Known rows, with every way that one mark hangs from another:
[movuvo rureg toler]: [ 0.15 -0.19 -0.03  0.15 -0.13 -0.08  0.04 -0.26  0.02 -0.02 -0.02 -0.06
  0.10  0.11  0.01 -0.07 -0.06 -0.06  0.02 -0.09  0.08  0.02  0.01  0.00
 -0.10]
[rureg govete movuvo]: [ 0.06 -0.13 -0.06  0.13 -0.01 -0.02  0.14  0.00  0.11 -0.02 -0.03 -0.07
  0.23  0.19  0.02  0.00 -0.21 -0.02  0.01 -0.08  0.12  0.02  0.05  0.00
 -0.03]
[noro [tanizoz gupiz [vuleb [nisis [meko [movuvo rureg]]]]]]: [-0.01  0.25 -0.07  0.37 -0.13 -0.02  0.05  0.07 -0.35  0.11 -0.24 -0.09
 -0.18  0.13 -0.04 -0.10  0.12  0.13  0.13  0.43  0.06  0.08  0.14  0.01
  0.00]
[toler movuvo]: [ 0.09 -0.04 -0.03  0.11 -0.14  0.03  0.06 -0.01 -0.01 -0.01 -0.08 -0.11
 -0.02  0.21  0.01 -0.06 -0.03  0.00  0.06 -0.04  0.06  0.11  0.06  0.02
 -0.03]
[govete [rureg [movuvo toler]]]: [ 0.17 -0.18 -0.12  0.11 -0.03  0.01  0.09 -0.05  0.18 -0.07 -0.12 -0.07
  0.22  0.16  0.01 -0.03 -0.06 -0.07  0.01 -0.14  0.13  0.00  0.07  0.21
 -0.05]
[tanizoz gupiz meko noro]: [ 0.08  0.17  0.01  0.19 -0.07  0.17  0.15  0.02 -0.50 -0.04 -0.21 -0.04
 -0.02  0.19 -0.06  0.02  0.18  0.10 -0.03  0.37 -0.03  0.16  0.08 -0.04
  0.06]
[vuleb nisis [tanizoz meko]]: [ 0.03  0.28 -0.14  0.16 -0.11  0.21  0.03  0.15 -0.35 -0.02 -0.22 -0.11
 -0.12  0.15 -0.05 -0.06  0.06  0.18 -0.03  0.35 -0.04  0.06  0.07  0.07
  0.02]
[nisis [vuleb [tanizoz [meko [movuvo toler]]]]]: [ 0.17  0.10 -0.18  0.24 -0.29  0.05 -0.04 -0.04 -0.25 -0.01 -0.28 -0.04
 -0.08  0.06 -0.08 -0.08  0.20  0.21  0.07  0.26 -0.08  0.11  0.14  0.22
 -0.04]
[nisis [meko tanizoz]]: [ 0.04  0.11 -0.15  0.24 -0.10  0.02 -0.03  0.02 -0.29 -0.02 -0.12 -0.06
 -0.06  0.12 -0.06 -0.03  0.04  0.14 -0.03  0.19  0.03  0.09  0.04  0.02
  0.06]
[meko [movuvo toler] nisis tanizoz]: [ 0.15  0.01 -0.20  0.24 -0.27 -0.02 -0.07 -0.17 -0.11  0.02 -0.14 -0.03
 -0.03  0.01 -0.03 -0.08  0.12  0.14  0.02  0.20 -0.14  0.09  0.10  0.10
  0.02]
[meko movuvo]: [ 0.12 -0.01 -0.03  0.21 -0.18 -0.04  0.07  0.02 -0.05 -0.01 -0.04 -0.13
  0.08  0.15  0.03 -0.02  0.02 -0.01  0.09  0.00 -0.01  0.06  0.09 -0.03
 -0.02]
[tanizoz gupiz [meko [movuvo rureg]] noro [vuleb nisis]]: [ 0.01  0.27 -0.03  0.32 -0.19  0.12  0.14  0.08 -0.41  0.05 -0.24 -0.08
 -0.16  0.19 -0.04 -0.06  0.15  0.08  0.07  0.48 -0.04  0.07  0.17 -0.03
 -0.01]
[noro [tanizoz meko vuleb]]: [-0.01  0.22  0.02  0.08 -0.07  0.20  0.08  0.00 -0.39  0.09 -0.29 -0.04
 -0.12  0.19 -0.03 -0.05  0.01  0.20 -0.02  0.36 -0.08  0.11  0.11 -0.07
  0.00]
[nisis [vuleb [tanizoz noro]]]: [ 0.11  0.23 -0.11  0.23 -0.16  0.20  0.03  0.02 -0.41 -0.03 -0.21  0.00
 -0.02  0.15 -0.13  0.05  0.00  0.24  0.02  0.35  0.02  0.13  0.01 -0.03
  0.03]
[meko [movuvo rureg toler] [nisis vuleb] [tanizoz gupiz noro]]: [ 0.15  0.09 -0.19  0.40 -0.31 -0.05  0.01 -0.29 -0.36  0.05 -0.22  0.06
 -0.12  0.00 -0.14 -0.06  0.16  0.16  0.08  0.46 -0.03  0.14  0.09  0.04
  0.03]
[noro [tanizoz [meko [movuvo toler] nisis] vuleb]]: [ 0.03  0.19 -0.10  0.14 -0.23  0.13 -0.01 -0.10 -0.24  0.17 -0.35 -0.03
 -0.17  0.08 -0.01 -0.11  0.16  0.24  0.01  0.42 -0.21  0.12  0.19  0.11
 -0.01]
[nisis [meko [tanizoz gupiz noro]] vuleb]: [ 0.06  0.26 -0.17  0.35 -0.16  0.09  0.00  0.00 -0.61 -0.03 -0.29  0.05
 -0.16  0.10 -0.16  0.03  0.18  0.27  0.00  0.54  0.05  0.20  0.05  0.02
  0.10]
[tanizoz gupiz meko vuleb]: [ 0.03  0.18  0.01  0.10 -0.10  0.08  0.09 -0.02 -0.41  0.02 -0.30 -0.03
 -0.09  0.18 -0.03 -0.09  0.08  0.08 -0.02  0.43 -0.04  0.11  0.15 -0.07
 -0.03]
[vuleb nisis]: [ 0.04  0.13 -0.09  0.12 -0.12  0.11  0.05  0.07 -0.13 -0.01 -0.13 -0.11
 -0.05  0.16  0.02 -0.04 -0.06  0.05  0.01  0.15  0.03  0.03  0.01 -0.04
  0.00]
[movuvo [rureg govete] toler]: [ 0.11 -0.29  0.00  0.16 -0.09 -0.17  0.10 -0.27  0.07  0.00  0.04 -0.05
  0.21  0.12  0.02 -0.04 -0.21 -0.10  0.03 -0.12  0.15 -0.01 -0.01 -0.09
 -0.12]
[tanizoz gupiz meko]: [ 0.07  0.11  0.00  0.14 -0.07  0.04  0.11 -0.02 -0.36 -0.04 -0.20 -0.07
 -0.04  0.16 -0.02 -0.05  0.11  0.03 -0.02  0.28  0.00  0.12  0.09 -0.02
  0.01]
[movuvo toler]: [ 0.17 -0.11 -0.05  0.09 -0.15  0.02  0.01 -0.15 -0.05 -0.05 -0.12 -0.05
  0.08  0.10  0.01 -0.04  0.02  0.04 -0.01 -0.01  0.01  0.08  0.02  0.05
 -0.06]
[noro [tanizoz gupiz meko vuleb]]: [ 0.03  0.22  0.06  0.12 -0.05  0.15  0.10 -0.03 -0.54  0.05 -0.34  0.00
 -0.12  0.17 -0.06 -0.06  0.11  0.18 -0.01  0.51 -0.05  0.15  0.14 -0.06
  0.00]
[movuvo rureg]: [ 0.06 -0.06  0.00  0.18 -0.08 -0.07  0.11 -0.13 -0.04  0.00  0.02 -0.11
  0.08  0.18  0.01 -0.04 -0.15 -0.09  0.03 -0.03  0.11  0.01  0.00 -0.14
 -0.06]

Rows:
[ 0.17  0.15 -0.16  0.26 -0.22  0.02 -0.01 -0.09 -0.36  0.00 -0.27 -0.05
 -0.06  0.02 -0.07 -0.11  0.30  0.17  0.02  0.44 -0.14  0.15  0.19  0.21
  0.02]
[vuleb [tanizoz gupiz [meko [movuvo toler] nisis]]]
[ 0.11  0.07 -0.17  0.27 -0.22 -0.03  0.00 -0.16 -0.14  0.07 -0.13 -0.10
 -0.04  0.06 -0.04 -0.12  0.11  0.08  0.02  0.22 -0.10  0.04  0.14  0.15
 -0.03]
[vuleb [tanizoz [meko [movuvo rureg toler] nisis]]]
[ 0.13  0.25 -0.02  0.25 -0.06  0.22  0.11  0.06 -0.63 -0.08 -0.23 -0.03
 -0.01  0.16 -0.13  0.03  0.21  0.20 -0.05  0.47 -0.04  0.19  0.09  0.02
  0.07]
[vuleb [tanizoz gupiz meko noro]]
[-0.08  0.30 -0.11  0.04 -0.14  0.13  0.03 -0.04 -0.25  0.14 -0.29 -0.06
 -0.17  0.18  0.01 -0.10 -0.05  0.14 -0.07  0.44 -0.14  0.05  0.13 -0.07
 -0.01]
[tanizoz [meko nisis] vuleb]
[ 0.10  0.25 -0.19  0.45 -0.25  0.03  0.00  0.05 -0.54 -0.01 -0.25  0.01
 -0.14  0.08 -0.15  0.02  0.26  0.25  0.09  0.49  0.01  0.20  0.11  0.07
  0.11]
[nisis [meko movuvo [tanizoz gupiz noro]] vuleb]
[ 0.10  0.20 -0.06  0.21 -0.21  0.15  0.02  0.00 -0.42  0.06 -0.42 -0.01
 -0.19  0.07 -0.04 -0.12  0.29  0.24  0.07  0.50 -0.12  0.14  0.19  0.16
 -0.02]
[noro [tanizoz gupiz [meko [movuvo toler]] [vuleb nisis]]]
[ 0.00  0.27 -0.10  0.40 -0.18  0.04  0.08  0.11 -0.35  0.06 -0.21 -0.09
 -0.14  0.17 -0.04 -0.04  0.15  0.10  0.10  0.44  0.04  0.08  0.14  0.00
  0.01]
[tanizoz gupiz noro [vuleb [nisis [meko [movuvo rureg]]]]]
[ 0.12  0.30 -0.17  0.44 -0.21  0.06  0.02  0.13 -0.54 -0.02 -0.27 -0.03
 -0.08  0.11 -0.15  0.03  0.27  0.27  0.11  0.48  0.03  0.20  0.13  0.13
  0.08]
[nisis [meko movuvo] [vuleb [tanizoz gupiz noro]]]
[ 0.23  0.05 -0.06  0.31 -0.24  0.10 -0.01 -0.11 -0.45 -0.06 -0.26  0.07
  0.01  0.05 -0.11 -0.02  0.27  0.22  0.05  0.41 -0.11  0.19  0.15  0.05
  0.01]
[meko [movuvo toler] [tanizoz gupiz noro vuleb]]
[ 0.13  0.12 -0.09  0.23 -0.19  0.05  0.04 -0.14 -0.36  0.07 -0.30 -0.04
 -0.13  0.04 -0.03 -0.09  0.29  0.18  0.04  0.42 -0.15  0.17  0.17  0.16
  0.04]
[noro [tanizoz gupiz [meko [movuvo toler] nisis]]]
[ 0.02  0.27 -0.20  0.16 -0.19  0.07 -0.03 -0.06 -0.27  0.07 -0.24 -0.02
 -0.13  0.11 -0.08 -0.05 -0.09  0.21  0.01  0.43 -0.02  0.09  0.04 -0.02
  0.01]
[meko [nisis [vuleb tanizoz]]]
[ 0.15 -0.25 -0.09  0.11 -0.05 -0.02  0.08 -0.12  0.17 -0.05 -0.08 -0.04
  0.25  0.11  0.01 -0.01 -0.12  0.01  0.01 -0.15  0.09  0.04  0.05  0.13
 -0.07]
[rureg govete [movuvo toler]]
[ 0.15  0.11 -0.02  0.27 -0.09  0.13  0.07 -0.05 -0.53 -0.10 -0.14  0.02
  0.03  0.11 -0.13  0.04  0.13  0.16 -0.02  0.37  0.00  0.18  0.03 -0.09
  0.09]
[meko [tanizoz gupiz noro]]
[ 0.10  0.08  0.02  0.35 -0.14  0.02  0.19 -0.02 -0.36 -0.01 -0.08 -0.10
  0.01  0.18 -0.05  0.00  0.18 -0.01  0.07  0.23  0.00  0.11  0.13 -0.04
  0.02]
[tanizoz gupiz [meko [movuvo rureg]] noro]
[ 0.07  0.15  0.05  0.16 -0.03  0.12  0.12 -0.03 -0.49  0.00 -0.24 -0.04
 -0.07  0.14 -0.06 -0.03  0.15  0.14 -0.01  0.37 -0.01  0.17  0.08 -0.03
  0.04]
[noro [tanizoz gupiz meko]]
[-0.01  0.33 -0.04  0.20 -0.16  0.09  0.07 -0.01 -0.46  0.15 -0.36 -0.04
 -0.20  0.12 -0.04 -0.10  0.18  0.21  0.04  0.61 -0.16  0.15  0.21 -0.02
  0.05]
[noro [tanizoz gupiz [meko movuvo nisis] vuleb]]
[ 0.10  0.26 -0.19  0.30 -0.26 -0.04  0.00 -0.05 -0.36  0.04 -0.27 -0.04
 -0.11  0.06 -0.10 -0.07  0.11  0.18  0.11  0.52 -0.03  0.14  0.13  0.04
  0.03]
[meko movuvo [nisis [vuleb [tanizoz gupiz]]]]
[ 0.08  0.13 -0.03  0.27 -0.19  0.05  0.06 -0.09 -0.35  0.08 -0.32 -0.03
 -0.19  0.08 -0.04 -0.14  0.22  0.13  0.08  0.43 -0.04  0.09  0.18  0.09
 -0.05]
[noro [tanizoz gupiz [meko [movuvo rureg toler]] [vuleb nisis]]]
[ 0.08  0.34 -0.13  0.31 -0.19  0.28  0.07  0.24 -0.41 -0.02 -0.20 -0.12
 -0.09  0.16 -0.07  0.02  0.20  0.23  0.02  0.37 -0.12  0.10  0.13  0.11
  0.08]
[vuleb nisis [tanizoz [meko movuvo] noro]]
[ 0.14  0.03  0.01  0.29 -0.20  0.04  0.11 -0.15 -0.34  0.03 -0.23 -0.02
 -0.02  0.13 -0.05 -0.06  0.23  0.06  0.06  0.32 -0.06  0.12  0.18  0.05
 -0.05]
[tanizoz gupiz [meko [movuvo rureg toler]] noro vuleb]
[ 0.09  0.22 -0.10  0.21 -0.25  0.15  0.03 -0.10 -0.40  0.08 -0.37  0.00
 -0.13  0.10 -0.04 -0.07  0.28  0.21  0.01  0.56 -0.21  0.17  0.21  0.12
  0.02]
[tanizoz gupiz [meko [movuvo toler] nisis] noro vuleb]
[ 0.16  0.09 -0.09  0.38 -0.25  0.06  0.02 -0.11 -0.39 -0.02 -0.24  0.03
 -0.09  0.05 -0.11 -0.07  0.19  0.16  0.07  0.43 -0.04  0.10  0.13  0.03
 -0.02]
[meko [movuvo rureg toler] [tanizoz gupiz noro [vuleb nisis]]]
[ 0.06  0.28 -0.17  0.20 -0.17  0.01  0.00 -0.09 -0.42  0.03 -0.30  0.01
 -0.13  0.08 -0.12 -0.07  0.01  0.20  0.02  0.58  0.02  0.14  0.07 -0.02
  0.02]
[meko [nisis [vuleb [tanizoz gupiz]]]]
[ 0.13  0.22 -0.07  0.30 -0.16  0.21  0.08  0.15 -0.41 -0.03 -0.14 -0.11
  0.02  0.17 -0.08  0.03  0.20  0.19  0.02  0.27 -0.12  0.13  0.13  0.08
  0.07]
[vuleb [tanizoz [meko movuvo] noro]]
[-0.01  0.20 -0.04  0.27 -0.19 -0.01  0.11  0.03 -0.28  0.07 -0.24 -0.11
 -0.16  0.16  0.00 -0.14  0.10  0.01  0.09  0.40 -0.01  0.03  0.19 -0.03
 -0.05]
[tanizoz gupiz [meko [movuvo rureg]] [vuleb nisis]]
[ 0.02  0.26 -0.21  0.30 -0.18  0.14 -0.03  0.03 -0.46  0.01 -0.24  0.02
 -0.15  0.13 -0.13  0.04  0.07  0.28 -0.01  0.38  0.02  0.14  0.02  0.02
  0.09]
[nisis [meko [tanizoz noro]] vuleb]
[ 0.10  0.23 -0.18  0.27 -0.31  0.10  0.03 -0.12 -0.39  0.08 -0.38  0.01
 -0.20  0.07 -0.07 -0.05  0.29  0.21  0.04  0.53 -0.14  0.18  0.16  0.16
  0.04]
[tanizoz gupiz [meko [movuvo toler] [nisis vuleb]] noro]
